Each row was made from one path, in order. Every step used is in the known rows, and no mark comes twice. Write each row's path.
Known rows:
Q, X, Y, B, D: [-10  -6   3   0 -14   0  12  -3   4   2  16 -22 -33  -2  13   1   2  -3
  11   1  23  16  34]
Q, X, D, B, Y: [ 14  -5  -5 -10 -16 -11  -1   0   1  -1  10 -24 -30  -3  13 -12   5  -1
  13  -3   2  10  13]
D, X, Z: [ 16   1   3  -2   9  18  11  -1   5   0  -1 -17  -3  -5   4  -8  15  -3
   8   5   2  -4   3]
X, D: [ 7 -5  0 -6  1  0  3 -1 -3 -2  3 -7 -5 -2 -2 -2  0 -1  1  1 -5  0  8]
Y, B, D, X, W, P, Z: [ 30   1   0 -11  -1  10   2  -7  -1   0   9 -15 -23   1  -9  -1  15   4
  26   6  10  10  29]
P, W, X, Y, B, D: [ -5  -2  -3  -4  -7 -10  10 -16 -14   0   5 -37 -23   3  13   6   2   1
  21   3  20  12  46]
Q, P, W, X, D, B: [ 16   1 -13 -10   0 -26  -4 -11  -8  -5   5 -38 -29  -4  14  -7 -10   7
  15  -1  -8   2  26]
P, Z, X, Q: [10  6  1  0 -6  3 -4 -8 -5 -1 -5 -6 -1 -2 -4 -8  1 -1 15  7  2 -2  3]
W, P, Z, X, Y: [ -2   9  -4   2 -10   2   7 -10 -10  -2  -7  -3  -4  -1   0  -4  13   2
  26   5   6  11   2]
Y, B, D, X, W: [ 21  -6   4  -8  -1  11   8  -3  -1   1  11 -21 -28  -2   6  -3   0  -2
   5   5  14   2  40]
Y, B, D, X, Q: [ 14  -2   9  -7  -9  10  -5  -4   0   1   8 -12 -27  -2   3  -6   4  -4
   9   3  21   2  35]
D, X, Q, P: [ 22   7   0   1  -4   6  -9  -6   4   0   3 -10 -19  -7   2  -8  -9  -2
   2  -1   1   2   6]
Y, B, D, X, Z, P: [  6   0   8  -3  -3  17  23  -2   4  -1   7 -11 -22  -7  11  -6  21  -3
  12   9  21   4  29]
B, D: [ 0 -2  2 -3  2  1  0  4 -6  2  5 -2 -6  1 -4  3  5  0  6  1 20  3  1]
X, W, P: [ 32   9 -10  -4  10  -5   4  -6  -2  -1   6   2  -6  -1   0   3  10   5
   6   0  -5   6   3]
X, D, B: [  9  -5  -4 -11  -5 -13   0  -1  -1  -5   2 -10 -21  -3   3 -14   0   0
   4   2  -3  -4  16]
P, W: [-1  2 -4  0 -1 -5 -1 -7 -1  0  0 -6  2  1  5 10 -3  3  2  2 -8 -3  2]
D, X: [ 3  0  5 -1  0 14 -1  0  2  1 -2 -9 -7 -1  5 -7  2 -2  3  1  1 -4  2]
W, X, Y, B: [ -5  -2  -1   0  -7  -6  11 -13  -7  -2   0 -28 -19   0  12  -7   0  -2
  13   0   9  11  42]
X, Q, P: [ 18   7  -4   1  -4  -7  -7  -6   2  -1   6  -1 -13  -5  -3  -1 -11   0
  -1  -2   0   6   4]
D, X, Z, P, W: [ 11   8  -2   1   5  12  20  -9   5  -1  -2 -14  -3  -6  14   1  17   0
   8  10  -5  -5   2]
W, X, Y, B, D: [ -5  -4   2  -3  -6  -5  11  -9 -12   0   5 -31 -25   1   8  -4   5  -2
  19   0  28  15  44]
B, D, X: [  3  -3   7  -4   2  15  -2   4  -4   2   2 -12 -12   0   1  -3   7  -2
   9   2  21   0   4]

Which path is each row?
[  8  -3  -2  -9 -21  -8   1  -2 -15  -3  -1 -14 -24  -3  17 -16   3  -3
  13   3   6   4  19] -> Z, X, D, B, Y
[ 21   1 -12 -11 -14 -26  -6 -12 -14  -3   4 -41 -30  -2  13  -5  -6   5
  21  -3  -3  12  25] -> Q, P, W, X, D, B, Y
[ -2  -2   5  -2  -5  13   9  -3  -7   1   0 -20 -19   0   2  -5   7  -5
  11   4  28   7  11] -> B, D, X, Y
[ 18  -1 -10 -13 -10 -22  -3 -12 -17  -3  -1 -39 -21   2  13  -7   5   3
  23  -1  -1   6  24] -> P, W, X, D, B, Y
[ 16   0   6  -4 -13   7  -7  -4   2   1  13 -13 -36  -6   3  -4  -8  -3
   7   1  18   8  36] -> Y, B, D, X, Q, P
[ 20   9  -7  -3   8 -13  -7 -16  -9  -1  -1 -26  -4   1   8   3   2   3
  14   0  -1  -1  12] -> P, W, X, Q
[ -5  -7   5  -5  -9   0   1   1  -2   1   9  -3 -16   1   2   3   1  -1
   6   2  17   6  29] -> Y, B, D
[ -7   3   1  -2 -19   3   9  -9 -12  -1   2  -6 -20   0   2   0  14   1
  31   7  24  17  31] -> W, P, Z, X, Y, B, D
[-5  8 -5  3 -3 -7  9 -8  0 -1 -1  3 -1 -2  9 10  2  4  0  5 -7  0 -1] -> Z, P, W
[-14  -4   3   1 -25   2  10  -8  -8   0   6 -18 -28  -5   1  -3 -10  -1
  20   7  21  17  37] -> Q, P, Z, X, Y, B, D
[ 13  -1 -10 -12   4 -22  -2 -11 -10  -4   0 -36 -21   0  14  -9   1   5
  17   1  -6  -5  25] -> P, W, X, D, B
[ 3  9 -2  0 -3  4 -3 -4 -6 -1 -5  6  3  0 -1 -2 13  5 24  4  0  4 -6] -> W, P, Z, X
[ 10   6   0  -1   7  12  20  -6  -1   0   3 -17  -9  -5  10   5  22   0
  14  10  15  -1   3] -> B, D, X, Z, P, W
[ 11  -6   8  -6   0  19  13   0   3   1   8 -20 -19  -4   6  -5  16  -4
  14   6  19   2  32] -> Y, B, D, X, Z
[  5   2   3  -3  -4  12  21  -8   3   0   7 -17 -19  -5  15   5  18   0
  13  11  13   1  31] -> Y, B, D, X, Z, P, W
[-11   2   1   5 -10   4  12  -7 -10  -1  -5  -9 -10  -4  15  -7  -1  -4
   5   5  10   4  13] -> Z, X, Y
[ 12   9  -2   4  -7  -2  -5  -5  -5  -1   3  -2 -16  -9  12  -6 -12  -1
   2   1   3   3   9] -> Z, X, Q, P
[ -3   2  -7   2 -12 -14   7 -19  -6  -1   5 -36 -26  -3  17   5 -14   3
  12   0  -2  14  46] -> Q, P, W, X, Y, B
[  7   7  -3   5   8   4  23  -1  13   0   9 -10  -8  -9  15  -3  20   0
   7   4   1   5  -4] -> Q, X, Z, P
[ -6  10  -8   5   0 -12  19 -19 -11  -2  -6 -26  -9  -1  16   2   6   2
  13   3   4   8  13] -> Z, P, W, X, Y
[ 18   6  -5   0  -8  -6  -9  -8   4  -1   3  -6  -7  -3 -19  -2  -9   2
  10   1  -4   7  -2] -> X, Q, P, Z
[ 21   7  -3  -2   9  -8  -5  -9  -8  -1  -1 -19  -6   0   3  -8   5  -1
  12  -3   7   1  11] -> W, X, Q
[11  6  2  2  6 17 21 -3  6 -2 -3 -8 -5 -7  9 -9 20 -3  6  7  3 -2  0] -> D, X, Z, P
[  3  -3  -1  -8  -7  -8   2   0  -8  -5  -1 -11 -24  -6  18 -19  -1   0
   7   5   1  -6  21] -> Z, X, D, B
[ 2 -3  3 -3 -2  5  6  0 -9 -2  0 -7 -8 -6 12 -6 -1 -2  4  5 -1 -3 14] -> Z, X, D
[-11   6  -5   3 -11 -13  20 -21  -7  -3  -1 -26 -20  -2  21   3   2   2
  13   4   2  11  42] -> Z, P, W, X, Y, B
